Each row was made from one small tree. The marks that hang from a mark follow it in brackets, in alphabetical order. Every link used is in the known rows. Write each row's tree.
Known rows:
M[A[B] E]: -0.23 -1.11  0.95 -0.06  0.39 -0.21 -1.30  0.07 -2.35  0.67  0.33 -0.19 -0.08 -0.47  0.50  0.96  0.49  1.39 -0.45  0.11 -1.12  0.85  0.06
W[M[A E U]]:  0.13 -2.59 -0.35  1.23  0.61  0.59 -1.01 -0.33 -1.48  2.03 -1.03  0.60  1.01 -0.39 -0.15 -0.35  1.65 -0.81 -0.27 -0.60 -1.75 -0.69 -0.65
L[B[A[H M]]]:  1.08 -2.62  1.13  0.83  3.79  0.27 -0.77  1.98  0.04  0.37 -0.01  0.24 -2.31  0.25  0.03  1.46  0.33 -1.87 -0.10  1.10 -2.54  1.30  0.29
E[M[A[B[L]] U]]:  1.44  1.03 -1.26 -1.08  1.56  1.00 -0.23 -0.08 -1.83 -0.06  0.18 -1.31 -1.38 -0.79 -0.34 -0.26  2.29  4.43 -1.78  0.13 -0.19  2.22 -1.18
M[E]:  0.05 -0.71  1.05  0.43 -0.33 -0.43 -1.05  0.43 -1.50  1.60 -0.06  0.84  0.29 -0.22 -0.44  0.36  0.44 -0.18 -0.20 -0.40 -0.55 -0.15  0.20
B[A[H M[U]] L]:  2.99 -3.38  0.95  1.45  4.33 -0.60 -0.87  1.48 -0.49  0.51 -0.99 -1.25 -2.97  1.42 -0.47  0.29  2.40 -1.16 -0.56 -0.25 -0.95  1.91 -1.27
U[M[A[H] E]]: -0.70 -0.32  0.74  1.27 -0.76 -1.66 -3.04  2.83 -1.83  1.41 -2.22 -0.88  0.14 -0.70  0.69  1.14  2.01 -0.28 -1.20 -0.19 -2.07  2.85  1.04
H[A[B M]]:  0.62 -3.81  1.54  0.00  4.30 -0.20  0.27 -1.21  0.81 -1.49  0.65 -0.56 -1.98  1.02  0.24  0.50 -1.26 -0.39  0.19  0.54  0.13  0.10  1.73
T[H[A[B M[E]]]]: -0.17 -3.88  1.99  0.48  5.16  0.43 -0.78 -0.45 -0.95  0.14  0.98  0.65 -1.72  0.00  0.80  1.32 -1.00  0.70 -0.02 -1.22 -0.49  0.96  2.65
B[A L]:  1.28  2.14  0.32 -0.17  2.45  0.73 -0.47 -0.63 -0.01  0.36  0.41 -0.70 -1.66  0.37 -0.41 -0.63  1.27  0.69 -1.00 -0.49 -0.92  1.26 -1.31
H[A]: -0.24 -1.11  2.13  0.28  1.24  0.49  0.23 -0.87  1.16 -0.26  0.33 -0.48 -0.83  0.30 -0.36  0.07 -0.62 -0.32 -0.28 -0.13 -1.02 -0.10  1.10
A[B H M]:  0.95 -4.54 -0.01  0.47  2.67 -1.89 -0.69  1.17 -0.83 -1.38 -0.70 -0.30 -1.91  1.35  0.78  1.51  0.07 -1.02  0.40  1.24  0.59  1.41  0.96
B[L]:  1.20  1.61  0.26 -0.58  0.30  0.21 -0.20 -1.26  0.27  0.25  0.56 -0.82 -1.16 -0.02 -0.56 -0.79  0.37  0.63 -0.32 -0.59  0.28  0.48 -0.43
L[B[A[H]]]:  0.34 -0.91  1.30 -0.09  1.84  0.83 -0.83  1.85 -0.57  0.74 -0.05  0.28 -1.95  0.23 -0.33  1.14  0.13 -0.75 -0.86  0.96 -2.82  2.19 -0.73
A[H M]:  0.90 -3.22  0.29  1.75  1.85 -1.74 -0.61  1.68  0.21 -0.65 -1.14 -0.28 -1.20  0.69  0.56  1.32  0.80 -2.36  0.71  0.58 -0.34  0.42  1.25
M[A E]: -0.31 -0.03  1.27  1.16 -0.62 -0.10 -1.21  0.66 -1.39  1.35 -0.14 -0.20  0.64 -1.15  0.32  0.83  1.32  0.26 -0.18 -0.39 -1.95 -0.27  0.38
A[B]:  0.07 -1.15 -0.31 -1.21  0.91 -0.18 -0.13 -0.61 -0.96 -0.71  0.37 -0.06 -0.70  0.51  0.27  0.08 -0.68  1.15 -0.19  0.59  0.95  1.07 -0.33
A[B[L] M[E]]:  2.19 -1.99  0.63 -0.50  3.04 -0.93 -1.33 -1.17 -1.53  0.60  0.69 -0.13 -1.95  0.31 -0.50  0.06  0.41  0.47 -0.03 -0.29  0.92  0.64  0.30
L[B[A]]:  0.23  0.60  0.77 -0.92  2.06  2.31 -0.23  0.23 -0.25  0.84  1.02  0.57 -1.13 -0.48 -0.45  0.11 -0.42  0.27 -0.78  0.48 -2.24  0.95 -0.89
T[H[A]]: -1.11 -0.39  1.59  0.28  2.44  1.57  0.17 -0.40  0.92 -0.23  0.74 -0.07 -0.94 -0.36  0.71  0.53 -0.86  0.94 -0.43 -1.54 -1.12  0.99  1.84
M[A[B H] E U]:  0.74 -4.93  1.70  0.68  0.32 -0.93 -1.79  2.10 -3.60  1.15 -1.13 -0.86 -1.08  0.41  0.11  1.54  1.27  0.91 -0.90  0.26 -1.37  2.33 -0.71
W[M]: -0.50 -0.36 -1.79  0.25  0.86  0.04 -0.05 -1.32  0.66  0.09 -0.56  0.97  0.53  0.38  0.16 -0.84  0.11 -1.52  0.32  0.32 -0.22 -0.86  0.12
H[A[B]]: -0.17 -2.10  1.79 -0.91  2.30  0.46  0.05 -1.33  0.22 -0.89  0.71 -0.58 -1.64  0.91 -0.10  0.15 -1.38  0.86 -0.57  0.45 -0.07  0.93  0.84

Which tree is each row?
 0.19 -0.59 -1.37 -0.46  1.27  0.74 -0.04  0.89 -2.06 -0.32 -0.37 -0.48 -0.19 -0.84  0.28  0.52  1.99  3.68 -1.44  0.66 -0.50  1.65 -0.76 -> E[M[A[B] U]]
 0.15 -3.87 -0.77  0.09  1.53  0.42 -1.21 -0.91 -2.42  1.44 -0.71  0.59  0.19  0.24  0.11 -0.26  0.99  0.33 -0.46 -0.10 -0.87  0.17 -0.88 -> W[M[A[B] E U]]
 2.10 -1.20  0.65  1.50  4.26 -1.23 -1.01  1.11  0.30 -0.19 -0.61 -1.01 -2.74  0.97  0.18  0.80  2.05 -1.69 -0.23  0.28 -1.20  1.73 -0.10 -> B[A[H M] L]
 1.76 -4.77  0.97  1.23  2.03 -0.47 -0.81  0.94 -1.53  1.87 -0.36  0.64 -0.25  0.35 -0.71  0.36  0.94 -0.75  0.24 -0.67 -0.01 -0.60  0.05 -> A[M[E U]]
 0.50 -4.27  1.45  1.16  4.67  1.74  0.55  0.05  0.75  0.06  0.37 -0.33 -1.51  0.01  0.48  0.50 -0.29  0.27  0.03 -1.69 -0.55  0.50  1.61 -> T[H[A[M[U]]]]
 1.17 -5.06  1.09  0.94  2.43 -2.56 -1.73  1.62 -2.28  0.22 -0.76  0.48 -1.61  0.92  0.29  1.72  0.55 -1.24  0.16  0.86  0.02  1.31  1.19 -> A[B H M[E]]
 2.91 -2.09  0.29  0.64  4.72  0.82 -0.16 -0.15 -0.06  0.65  0.21 -1.01 -2.31  0.85 -0.64 -0.66  1.58 -0.01 -0.44 -0.63 -0.34  0.80 -1.54 -> B[A[M[U]] L]
 1.02 -0.54  2.15 -1.55  2.51  0.61 -0.15 -2.49  0.39 -0.75  1.21 -1.60 -2.78  0.98 -0.71 -0.62 -0.98  1.52 -0.97 -0.16 -0.01  1.44  0.32 -> H[A[B[L]]]
 1.58 -6.82  2.81  0.29  4.23 -0.10 -0.64 -0.29 -1.38  0.91  0.20  0.06 -1.82  1.11 -0.91  0.45 -0.37  0.06 -0.32 -0.24 -0.04  0.25  0.87 -> H[A[B M[E U]]]
-0.54 -2.99 -0.36  0.87  1.05 -1.49 -1.98  0.35 -2.18  0.54 -1.43  0.55 -0.35  0.44  0.83  1.12  1.10 -1.22 -0.30  1.00 -1.85  1.30  0.44 -> W[M[A[B H] E]]
 0.57 -3.43  2.90  1.66  3.04 -0.45 -0.76 -0.27  0.28  0.81  0.22  0.36 -0.95  0.15 -0.46  0.74  0.04 -1.73  0.27 -0.43 -1.28 -1.14  2.32 -> H[A[M[E]]]
 1.95 -6.31  1.43  2.05  1.63 -1.86 -1.50  2.55 -2.00  1.71 -1.49  0.42 -1.06  0.88 -0.55  1.19  1.56 -2.01  0.15 -0.24 -0.61  0.63  0.29 -> A[H M[E U]]
 2.32 -3.56  1.16  0.41  2.60 -2.33 -1.98  0.46 -1.91  0.50 -0.27 -0.45 -2.70  0.87 -0.29  0.97  0.91 -0.59 -0.18  0.14  0.22  1.74  0.63 -> A[B[L] H M[E]]
-0.26 -1.88  0.35  0.37  0.49 -0.87 -0.82  1.34 -1.36 -1.05 -0.70 -1.48 -1.17  0.27  1.18  1.66  0.63  0.52 -0.46  1.00 -1.05  2.19  0.12 -> M[A[B H]]
 1.66 -3.38  0.15  1.22  4.37  0.61  0.05  0.91 -0.30  0.46 -0.40 -0.06 -0.97  1.01 -0.11 -0.07  1.32 -0.65 -0.09 -0.15 -0.59  0.36 -1.00 -> B[A[M[U]]]
 0.42 -2.14 -0.94  0.34  0.94 -0.57 -0.75  2.48 -2.37 -0.41 -1.59 -0.65 -1.03 -0.27  0.45  1.61  2.43  2.60 -1.63  1.12 -1.03  3.01 -0.39 -> E[M[A[B H] U]]
 1.02 -4.06  1.41  2.19  1.42 -2.42 -1.57  2.07 -1.28  0.86 -1.19  0.65 -0.86  0.23  0.04  1.71  1.29 -2.56  0.47  0.18 -0.91  0.40  1.43 -> A[H M[E]]
 1.93 -7.46  1.28  0.85  2.60 -1.92 -1.52  2.00 -3.04  0.88 -1.12  0.34 -1.82  1.20 -0.26  1.33  0.78 -0.65 -0.09  0.35  0.29  1.58  0.08 -> A[B H M[E U]]
 0.81 -2.74  0.49  1.99  3.70 -1.32 -0.92  2.18  0.01 -0.42 -1.28 -0.13 -1.64  0.99  0.77  1.48  1.53 -2.34  0.12  0.81 -1.42  1.27  0.36 -> B[A[H M]]
 0.94  0.49  1.14 -0.67  0.73  0.04 -1.43 -1.02 -2.04  0.79  0.78 -1.23 -1.26 -0.48 -0.08  0.26  0.95  2.08 -0.81 -0.47 -0.88  1.41 -0.37 -> M[A[B[L]] E]
 0.93 -1.09  0.52  0.05  4.19  1.74 -0.02  0.21  0.44  0.43  1.08  0.60 -1.58 -0.27 -0.17  0.44 -0.23 -0.81  0.05  0.60 -1.96  0.33 -0.07 -> L[B[A[M]]]
-1.02 -1.46  1.25 -0.90  3.32  1.52  0.05 -1.15 -0.02 -0.85  1.15 -0.24 -1.67  0.23  0.87  0.72 -1.53  2.14 -0.71 -0.86 -0.22  1.88  1.51 -> T[H[A[B]]]
 0.70 -3.78  1.94  1.82 -0.73 -0.83 -1.80  2.64 -2.60  1.96 -1.65 -0.65 -0.31 -0.16 -0.25  1.38  2.00 -0.27 -0.55 -0.30 -2.31  1.49 -0.40 -> M[A[H] E U]
 2.01 -1.87  1.30 -0.80  0.99  0.71 -1.29 -0.71 -2.79  1.58  0.45 -1.52 -1.41 -0.26 -0.78 -0.15  1.16  2.48 -1.10 -0.88 -0.52  1.58 -1.40 -> M[A[B[L]] E U]
 1.28 -3.40  2.00  1.29  3.40 -0.24 -1.75  2.34 -1.36  1.87 -0.11  1.16 -2.03 -0.04 -0.45  1.61  0.77 -2.03 -0.25  0.71 -3.07  1.25  0.51 -> L[B[A[H M[E]]]]
 0.97 -0.41  0.72 -0.28  0.71 -0.80 -1.11  0.08 -1.02 -0.87 -0.17 -2.32 -2.25  0.09  0.63  0.95  0.96  1.08 -0.89  0.43 -0.89  2.77 -0.36 -> M[A[B[L] H]]
 0.73  1.64 -0.93 -0.17  1.08 -0.96 -1.14  1.12 -1.47 -1.00 -0.74 -1.38 -2.07 -0.62  0.59  1.25  2.49  2.62 -1.60  1.06 -1.15  3.00  0.18 -> E[M[A[B[L] H]]]
 1.39 -1.22  0.38 -1.03  1.01 -1.34 -0.97 -0.16 -1.05 -0.60 -0.13 -1.30 -2.79  1.03 -0.22  0.29  0.20  0.71 -0.79  0.50  0.57  2.66 -0.61 -> A[B[L] H]
-0.69 -1.48 -0.94  0.10  1.37 -0.09 -1.30 -1.23 -1.68  0.74 -0.38  0.83  0.46 -0.03  0.67 -0.03  0.70 -0.08 -0.15  0.40 -1.30 -0.16  0.25 -> W[M[A[B] E]]
 1.76 -2.30  1.74 -0.61  4.64  0.02  0.07 -2.45  1.10 -1.23  1.18 -1.48 -3.27  1.05 -0.31 -0.22 -0.74  0.28 -0.20 -0.04  0.27  0.62  1.31 -> H[A[B[L] M]]
-0.07 -1.82 -1.38  0.82  0.78  1.12 -0.06 -0.74  0.06  0.47 -0.92 -0.22  0.74 -0.04  0.35 -0.58  1.22 -0.72  0.07 -0.13 -1.23 -0.66 -0.93 -> W[M[A U]]
 0.17 -4.64 -1.14  0.41  1.57 -0.35 -0.76  0.34 -1.39 -0.35 -1.73 -0.54 -0.84  0.95  0.76  0.41  0.96 -0.59 -0.40  0.90 -0.94  1.59 -0.83 -> W[M[A[B H] U]]
